Each row was made from one walk, in order. Every step used is in the known rows, and no mark comes twice. Write each row's walk.
(in the rows, 128 means zero)
Known rows
suvet, kupo, zafo, vezen: [120 126 122  88  98 177 127 146  96 114 140 142 119 167 139  85 142 145
 131 122 115 111 111 136 112 124 155 113]
lifev, zafo, vezen, famoru, rosi: [169 110 129 179 125 185 128 108  89 121 133 169 110 155 126  76 137 140
 106 136  97 163 126 137 125 148 155  95]
vezen, zafo: [116 136 127 129 137 160 126 108  79 115 112 149 119 158 132  74 140 158
 107 119 123 111 130 150 120 121 168  69]
kupo, zafo, vezen: [110 102 108 103  99 172 133 139  90 111 131 141 120 157 143  84 124 145
 114 117 107 131 113 131 109 116 161 112]
loke, rosi, famoru: [ 82 120 122 176 109 182 135  99  94 100 105 165 166 151 171  92 178 138
 142 112 119 128 140 136 129 132 167 105]
loke, rosi: [ 69 138 120 205 106 172 141 105  88 109 114 162 174 172 148  80 148 133
 105 136 112 139 137 137 120 122 165  91]
sumako, zifad, loke, rosi, famoru, lifev, zafo: [ 92 116 130 160 128 195 140  82  80 114  97 158 150 133 148  87 142 103
 124 111  89 145 133 166 127 131 170  91]
zifad, famoru: [109 117 115 151 100 171 140 122  89 102 106 161 161 135 160  88 194 135
 151 107 124 105 130 147 110 120 165  94]
kupo, zafo, vezen, famoru: [137  88 130 139 124 176 126 133  91 115 133 155 103 146 142  97 152 152
 149 117 118 148 123 130 126 145 162 125]
vezen, zafo, kupo: [121 141 137 122 150 166 135 111  88 123  93 156 103 150 129  95 143 158
  91 114 116 114 124 137 130 132 159 101]
loke, rosi, famoru, vezen, zafo, kupo: [123 147 127 112 138 182 131 100  98 122 101 157 127 144 146 106 150 143
  88 106 111 136 133 124 137 138 147  98]
zifad, loke, rosi, famoru: [ 54 120 137 201 104 186 135  99  86 100 104 177 181 139 176  88 177 139
 154  99 116 117 144 144 126 127 162 129]
zifad, famoru, vezen, zafo: [141 138 111  92 116 171 125 113  88 115 121 146 139 139 146  86 160 141
 110 105 122 119 133 142 116 121 154  60]
loke, rosi, famoru, vezen: [118 128 113 130  91 187 139 115  99 112 110 159 181 145 173  94 168 129
 108 106 115 142 140 125 119 126 156  95]
lifev, famoru, rosi: [158 130 125 194 116 179 138 108  87 116 141 176 156 153 143  69 162 144
 121 142 101 140 127 140 119 158 168  81]
vezen, famoru, rosi: [152 117 132 210 137 178 133 125  86 118 138 176 140 152 135  77 153 138
 111 146 108 154 138 138 119 148 169  91]
suvet, kupo, zafo, vezen, famoru, rosi, sumako: [170 125 133 145 135 189 115 147 105 108 159 150 104 142 147  87 148 135
 130 133 107 132 126 133 126 144 189  95]
suvet, kupo, zafo, vezen, famoru: [144 106 141 126 122 180 121 140  96 117 139 156 101 154 140  98 168 151
 161 121 125 132 122 135 128 153 158 126]
sumako, rosi, famoru, lifev, zafo: [140 109 128 105 129 188 143  89  92 116 103 152 120 142 145  85 144 108
 116 115  92 137 126 159 121 132 174  72]
zifad, famoru, rosi: [130 127 107 185 113 180 137 122  88 107 137 169 166 144 148  74 164 123
 114 136 104 133 134 142 105 128 162  74]
zifad, famoru, rosi, sumako: [143 125 114 168 120 181 129 131  99  98 132 154 142 127 162  80 162 128
 117 123 102 120 131 140 115 121 194  75]
lifev, famoru: [142 120 137 163 104 169 143 103  88 114 114 168 148 146 154  82 193 162
 159 115 120 114 122 144 126 157 172 103]
lifev, famoru, rosi, sumako, zifad, loke: [112 117 148 229 128 188 133 137  76 109 114 171 172 113 160  78 154 136
 142 126  98 116 130 163 128 135 201 117]
lifev, famoru, vezen, zafo: [164 140 125 101 119 170 127 101  86 122 126 151 130 145 143  81 159 157
 115 110 119 125 128 139 127 145 158  66]
suvet, kupo, zafo, vezen, famoru, rosi, loke: [134 120 153 181 120 196 127 140  87 114 151 190 126 145 134  93 134 135
 141 114 121 136 135 144 119 150 152 138]
lifev, famoru, rosi, sumako, zifad: [162 116 123 198 143 186 128 142  91 110 116 150 145 129 154  84 149 127
 118 149  97 140 123 150 135 143 218  74]
famoru, rosi, sumako, zifad, loke: [ 95 119 143 225 131 185 134 150  75 109 108 165 173 118 156  75 134 128
 118 130  99 115 133 162 118 113 201 115]
rosi, sumako, zifad: [134 112 124 172 138 176 132 155  90 107  91 138 141 131 155  89 145 130
 111 136 110 122 123 152 129 116 221  86]
suvet, kupo, zafo, vezen, famoru, lifev: [145 100 131 118 127 183 135 145  97 124 147 158 106 153 136 100 144 117
 130 127 104 170 120 152 129 159 163 113]
sumako, rosi: [124 112 137 165 124 174 142 141  94 113 113 160 149 158 147  78 144 128
 106 148 106 124 128 147 114 119 189  83]
kupo, zafo, vezen, famoru, lifev: [137  81 120 130 129 179 139 139  91 121 140 156 106 145 139  99 128 117
 118 123  96 187 121 149 127 152 167 113]

Which walk is each row?
[151  90 124  95 105 187 139 106  99 118 103 150  97 150 142  86 127 122
 105 113  84 155 110 152 128 131 162  99]	sumako, rosi, famoru, lifev, zafo, vezen
[149  89 140 164 113 171 132 131  93 118 107 166 104 151 142  93 163 161
 139 115 120 149 122 137 134 147 162 133]	zafo, vezen, famoru
[132 140 106 129 132 183 114 116  93 109 124 138 146 131 154  94 150 121
 106 118 111 138 136 142 132 124 178  49]	loke, rosi, sumako, zifad, famoru, vezen, zafo
[146 118 118  99  92 181 143 130  97 114 102 155 165 136 171  91 174 138
 113  98 121 125 133 128 113 122 161 102]	rosi, famoru, vezen
[105 117 108 190 123 185 128 130  95  95 105 148 167 122 169 100 181 111
 147 126 110 126 132 150 130 123 200  81]	loke, rosi, sumako, zifad, famoru
[139  95 132 163 134 173 147 133  88 122 121 168 125 145 142  93 149 120
 116 126 105 173 130 157 127 152 175 103]	vezen, famoru, lifev
[178 113 132 161 130 185 122 116 100 110 128 153  95 137 143  80 140 142
 111 123  96 141 125 136 129 137 187  89]	lifev, zafo, vezen, famoru, rosi, sumako
[155 111 123 104 103 187 140 138 104 115 110 157 165 136 172  93 166 126
 108 115 111 133 134 130 115 125 172  91]	sumako, rosi, famoru, vezen
[134 101 149 212 113 189 136 131  84 115 124 198 129 140 138  88 126 143
 121 109 115 152 135 145 123 145 156 144]	zafo, vezen, famoru, rosi, loke
[127 108 112 165 124 181 130 142  94  97  98 145 155 114 168  98 185 119
 151 119 115 112 127 154 125 120 203  84]	rosi, sumako, zifad, famoru
[146 132 119  83 124 174 124 109  90 116 114 147 130 142 152  85 153 150
 108 100 123 120 135 138 122 126 159  72]	rosi, famoru, vezen, zafo
[ 39 132 135 252 115 183 138 119  74 109 106 172 200 149 154  81 142 123
 120 137 105 135 141 155 125 119 174 115]	sumako, zifad, loke, rosi
[148  82 128 150 120 175 144 138  93 124 120 164 106 150 139  95 136 126
 110 122  98 187 120 153 133 153 167 118]	zafo, vezen, famoru, lifev
[145 119 118 194 145 183 130 154  90 109 111 144 147 134 149  82 131 119
  94 153  97 138 126 149 126 121 219  73]	famoru, rosi, sumako, zifad
[151 133 136  91 148 183 131 119 102 124 101 157 114 137 145 105 147 140
  89 113 108 129 129 129 135 137 159  94]	sumako, rosi, famoru, vezen, zafo, kupo
[114 114 130 217 117 193 139 135  79 106 116 190 169 126 148  89 140 115
 128 116 115 132 139 156 115 130 169 114]	sumako, zifad, famoru, rosi, loke
[160 145 136  99 136 175 136 105  94 129 104 158 114 140 137 101 158 158
  98 107 113 126 123 129 135 151 152  99]	lifev, famoru, vezen, zafo, kupo
[109 123 141 205 110 184 145 130  78 112 119 191 157 145 139  77 122 135
 105 113 115 129 138 149 107 124 163 122]	famoru, rosi, loke
[155 119 104 123 102 186 135 150  99 109 106 142 170 117 170  98 174 114
 114 113 112 129 130 139 117 116 186  80]	rosi, sumako, zifad, famoru, vezen
[143 146 131  95 138 172 137 118  93 129  98 153 115 146 133  98 140 151
  73 110 113 125 126 128 127 130 151  96]	famoru, vezen, zafo, kupo
[140 125 106 111  84 177 144 133  96 113 113 154 178 133 163  91 182 127
 116 104 119 123 132 133 104 117 154  87]	zifad, famoru, vezen
[132 127 100 149 101 190 133 137 100 107 112 145 183 124 172 101 171 106
 111 120 108 144 135 135 122 119 182  76]	loke, rosi, sumako, zifad, famoru, vezen
[108 119 133 202 105 188 142 125  81 105 123 194 164 131 149  85 145 127
 129 104 118 123 140 151 108 127 157 119]	zifad, famoru, rosi, loke
[153  97 110 106 107 187 134 116  97 113  98 137  97 134 143  92 132 114
 111 110  84 152 107 157 132 125 178  92]	rosi, sumako, zifad, famoru, lifev, zafo, vezen
[144 138 131  85 140 178 133 112  96 124  94 155 114 137 145 104 153 152
  92 100 116 123 128 128 132 136 152 103]	rosi, famoru, vezen, zafo, kupo
[127  98 136 143 124 183 136 127 100 105 103 163 148 140 171  90 175 134
 143 122 115 118 133 144 123 130 186  99]	sumako, rosi, famoru
[145 122 143 123 147 182 149  94  92 129  89 162  95 139 126 104 149 130
 100 111  99 143 122 143 132 149 155 112]	vezen, famoru, lifev, zafo, kupo
[ 95 108 114 159 117 184 146 112  94 110 118 166 157 149 162  94 149 106
 113 118  96 170 135 152 129 141 171  96]	loke, rosi, famoru, lifev
[153 133 109 101 133 178 117 127  91 111 117 135 133 124 153  92 155 131
 110 112 116 125 131 146 126 121 181  53]	rosi, sumako, zifad, famoru, vezen, zafo
[141 117 140 105 146 190 149  97 100 123  88 160 105 136 139 104 145 116
  98 114  90 136 121 145 131 141 165 101]	sumako, rosi, famoru, lifev, zafo, kupo
[108 106 102 176 128 188 139 134  95 105 119 151 159 128 161 101 151  85
 116 133  89 171 130 164 131 134 197  75]	loke, rosi, sumako, zifad, famoru, lifev
